Every row comes from one small tree of marks. Brackets hold a mark, then the marks that hang from it, in the order of their numbers. Every link used is in the known rows. Which tree was each row made from?
Known rows:
(q911 (q783 q516 q809 q833)): [-14  11   4  -6 -10 -20   7  34  26   5   0  -4 -45 -12  16   2 -14 -26
  -9  20  15 -17  -9  10  27]
(q516 (q783 q7 q270 q911) q833): [  0  32  14  -5   9   9   1  58   5  33   9  14 -15  -4  14 -12  -3  -7
   3  20  -4   2 -13  21  21]
(q7 (q783 q270 (q516 q833) q809)): [-18  12   3  -6   0   1   3  13  19  39  -5   4 -28 -19  10   9 -16 -26
 -17  23   0   2 -14  13  30]
(q788 (q783 q7 q270 q911)): [  2  14  13  -2 -17   0   3  11  28  23   4  19  -8  -8  16  -7 -29   0
  13  10 -10   7 -11  17  14]
(q833 (q516 q783)): [ 21  16   8  -3  13  -3  -1  34  16  16  14  16 -33   1  12  13   0  -8
  33  17  20  -2   9   6   3]
(q7 (q783 (q516 q833) q788) q911): [ 13  -2   7  -3 -11  -1  -1  14  33  34  10  -2 -12  -9  12  -9  -5 -20
 -20  34  25  -7   0  11  16]
(q267 (q911 (q783 q516 q833))): [  4   6   4  -7 -21 -13  13  27  24  16  -8   1 -26  -7  10 -11 -16 -25
  11   7  26 -15   5   6  11]
(q788 q783): [ 14   6  17   1   2 -10  -1  -1  21  13  -8  14  -8   4  13  17  -5  -2
  23   0  18   0   3   3   2]
(q783 q270): [  4  16   7  -4  18   4   4  15  14  29   0  18 -15  -6  13   9  -8 -20
  15   3   0  -5  -4   0  12]
(q783 (q7 q911) q516 q788 q809): [  4   9   8  -9 -38  29   0  23  40  38  16   4 -24 -20   8 -24 -25 -19
 -31  21 -14  -5  -3  10  29]
(q7 q783 q911): [ 21   0  -1  -3 -14   1   2 -20  30  27   1   9  -1   0   5  14  -2 -17
 -10  22  30  -2  12   7  -2]
(q788 (q783 q7 q270 q809)): [ -2  18  15  -4 -13  12  -1   0  27  29  -4  18 -18 -11  10  -2 -23  -7
  13   1 -12   7  -9  15  19]
(q783 q7 q270 q516 q788 q809): [-10  18   9  -6 -12  24   3  35  32  44  15   9 -36 -33  13 -28 -33 -23
 -16  17 -34  -3 -18  13  43]
(q516 (q783 q270) q833): [  4  27  14  -2  34   3  -2  49  -1  30   2  15 -18   0  14   4  13 -14
  20  13  12  -2  -6  12  17]
(q783 q7 q270 q516 q809): [-22  20   8 -12 -17  25   7  22  26  42   3  14 -33 -26   6 -11 -36 -26
 -13   7 -26   5 -14  11  33]
(q267 (q911 q783)): [ 22   8   5  -4 -15  -7   9   8  15  19 -11  10 -12  -4   6   0  -2 -17
  23   1  28 -10   7  -2   0]
(q7 (q911 (q783 q270 q516))): [  6   7  -2  -8 -16  -3   5   6  31  15  12  11 -20  -8  12  -5 -12 -27
  11  20  20  -7  -4   6  11]
(q911 (q783 q788)): [ 27   9  11   4  12 -19   2  22  21   7   8   4 -26  -8  20   0  11 -13
  19  20  24 -17  -7   1  14]
(q516 (q783 q270 q809 q911) q833): [ -6  29   2  -5  10   4  -4  55  -3  28   5  14 -17  -3  16   7  -2 -10
 -11  19 -11  -3 -13  17  26]
(q267 (q911 (q783 q7 q270 q833))): [  4  17   5  -7 -21   2  12  24  25  25  -5   6 -23 -13   8 -24 -17 -24
  18   4  14 -11  -1  13  15]
(q833 q516): [ 10  13   8  -8   2   4   2  25  20  21   8  13 -31   0  17  14  -8 -11
  25   9  19  -4   1  -2   4]
(q833 (q516 (q783 q270 q809))): [  7  22   0  -6   7   6  -3  33  14  23  14  20 -39  -9  13  11  -8 -14
  25  18   2  -1   1  11  15]
(q267 (q911 (q783 q7 q270 q516))): [  3  13   5  -8 -26   3  14  16  26  29  -4  10 -23 -19   5 -23 -23 -24
  22   6  12  -1  -3   8  13]
(q911 (q783 q7 q516 q788 q809)): [  7  13  12  -2 -17  -2   5  28  32  17  11  -1 -40 -24  14 -15 -11 -17
  -4  26   2 -10 -13  10  31]
(q783 q270 q516 q788 q833 q911): [-14   8   1  -2   0 -15   6  73  30  23  26  -1 -34 -18  29 -28 -40 -21
 -28  31 -25 -20 -17  17  39]
(q783 q270 q516 q788 q833): [-11   8   9  -2  16  -6   6  62  30  29  19  -1 -40 -18  24 -26 -25 -29
  -8  21 -12 -21 -12  14  38]
(q783 q270 q516 q809 q833 q911): [-36  14  -7 -12 -18  -3   7  53  23  24  11   3 -36 -17  21  -6 -49 -27
 -42  20 -33 -12 -15  17  39]

Which tree is each row?
[ 23  23  20  -1   7  16  -5  53  15  34  15   7 -11   1  12 -20  15  -6
   4  23  17  -6   0  18  17] => (q516 (q783 (q7 q911) q788) q833)
[ -5   4  -3  -2  -5 -16   9   9  26  28   7   7 -18 -19  12   5 -29 -19
 -17  30  -2   2  -7  11  18] => (q7 (q783 q270 q516 q911))
[ 13   5  -6  -3  -9   5   2 -18  30  32   5  14  -4  -7   5   7  -9 -23
  -3  23  17   1   4  12   4] => (q7 (q783 q270) q911)
[ -2  15  -1  -3   1  -7   0  74  30  20  31   4 -40 -12  34 -21 -30 -15
  -8  33 -18 -20 -19  19  33] => (q783 q270 q788 (q833 q516) q911)
[ -4   3  -4  -3 -21 -12   6   4  24  24  -1   4 -18 -16   9  18 -27 -15
 -37  28  -3   0  -2   9  16] => (q7 (q783 q516 q809 q911))
[ 12  16   4  -6 -21   6  12  10  20  28  -6  12 -16 -13   5 -16 -13 -19
  27   2  15  -4  -1   7   9] => (q267 (q911 (q783 q7 q270)))
[ 19  13   6   3  17 -15   2  26  21  12  12   9 -29 -16  21  -7   5 -18
  24  21  12 -15 -15   6  21] => (q911 (q783 q270 q788))
[  0  12   6  -9 -14  -3  10  26  15  26  -9   7 -22 -12  10 -14 -13 -25
  22   6  19  -6  -8   4  16] => (q267 (q911 (q783 q270 (q516 q833))))
[ 22   9   2  -1  -6  -4   6  19  18  24  -1  10 -16 -14  12 -17  -5 -19
  25   8  13 -14  -1   4  12] => (q267 (q911 (q783 q270 q788)))
[ 18   7   4   6  19  -8   2   8  23  34   7   8 -17 -17  14   1  -3 -17
   2  26   4  -7  -5  10  19] => (q7 (q783 q270 q788))
[ -1   3  14  -1  10 -13   5  58  29  22  14  -7 -35  -9  23 -18 -16 -21
 -17  20   4 -23  -2   8  29] => (q783 q516 q788 q833)
[ 14  19  11  -3  -3   6   3  37  26  21  12   9 -16   4   6 -12  -2 -14
   1  18  17  -7  15  21   9] => (q516 (q783 (q7 q911) q833))
[  4  10   8   0  -5 -12   1   9  22  14   3  19  -6  -3  19   7 -24  -2
  13   8  -5   2  -8  11  12] => (q788 (q783 q270 q911))
[  2   1   1  -1 -11 -20  10   8  26  22   4   3 -14 -11  11  14 -23 -14
 -23  27  10   0   1   7  10] => (q7 (q783 q516 q911))
[ 19  14   6  -2 -17   4   9  21  24  30   0   9 -18 -17  10 -29 -10 -19
  23   9   9  -9  -4   8  15] => (q267 (q911 (q783 q7 q270 q788)))
[ -1  21  16  -1  10  12   4  55  32  38  16   1 -31 -16  20 -35 -17 -20
  -4  18 -15 -16 -13  20  33] => (q783 q7 q270 q788 q833)
[ -4  22   8  -7  -5  -5   8  40  33  15  14   4 -51 -14  20 -17 -15 -23
  27  24  14  -9 -17  20  24] => (q911 (q783 q7 q270 (q833 q516)))
[-18  24   1 -14 -29  32   2  25  33  38   7   9 -27 -10   9 -18 -30 -28
 -23  12 -18  -7  -8  23  30] => (q783 (q7 q911) q270 q809 q833)
[ -4  10   6   0  11 -25   7  50  31  10  17  -3 -48 -20  24 -22 -13 -28
   8  30   8 -21 -17  15  34] => (q911 (q783 q270 q516 q788 q833))
[-15   6  14  -5 -13 -12   1  22  30  13  -5   3 -31  -5  16   5 -28 -12
  -7   7   2  -7  -1  15  24] => (q788 (q783 q516 q809 q833))
[ -8  15  15  -3 -17  -5   4  30  33  20   7  10 -17  -4  20 -14 -34  -4
   1  12 -12  -1 -11  24  21] => (q788 (q783 q7 q270 q833 q911))
[ 22   8  -1  -2  -6   0  -1  10  30  15  16  11 -15  -7  17 -10   0 -22
  12  24  18 -13  -5   7  13] => (q7 (q911 (q783 q270 q788)))
[ -2  10  13  -2  -7  -8  -3  14  25  13  -8   7 -22   3  16  13 -14  -8
   0   4   4  -8   1  13  16] => (q788 (q783 q809 q833))
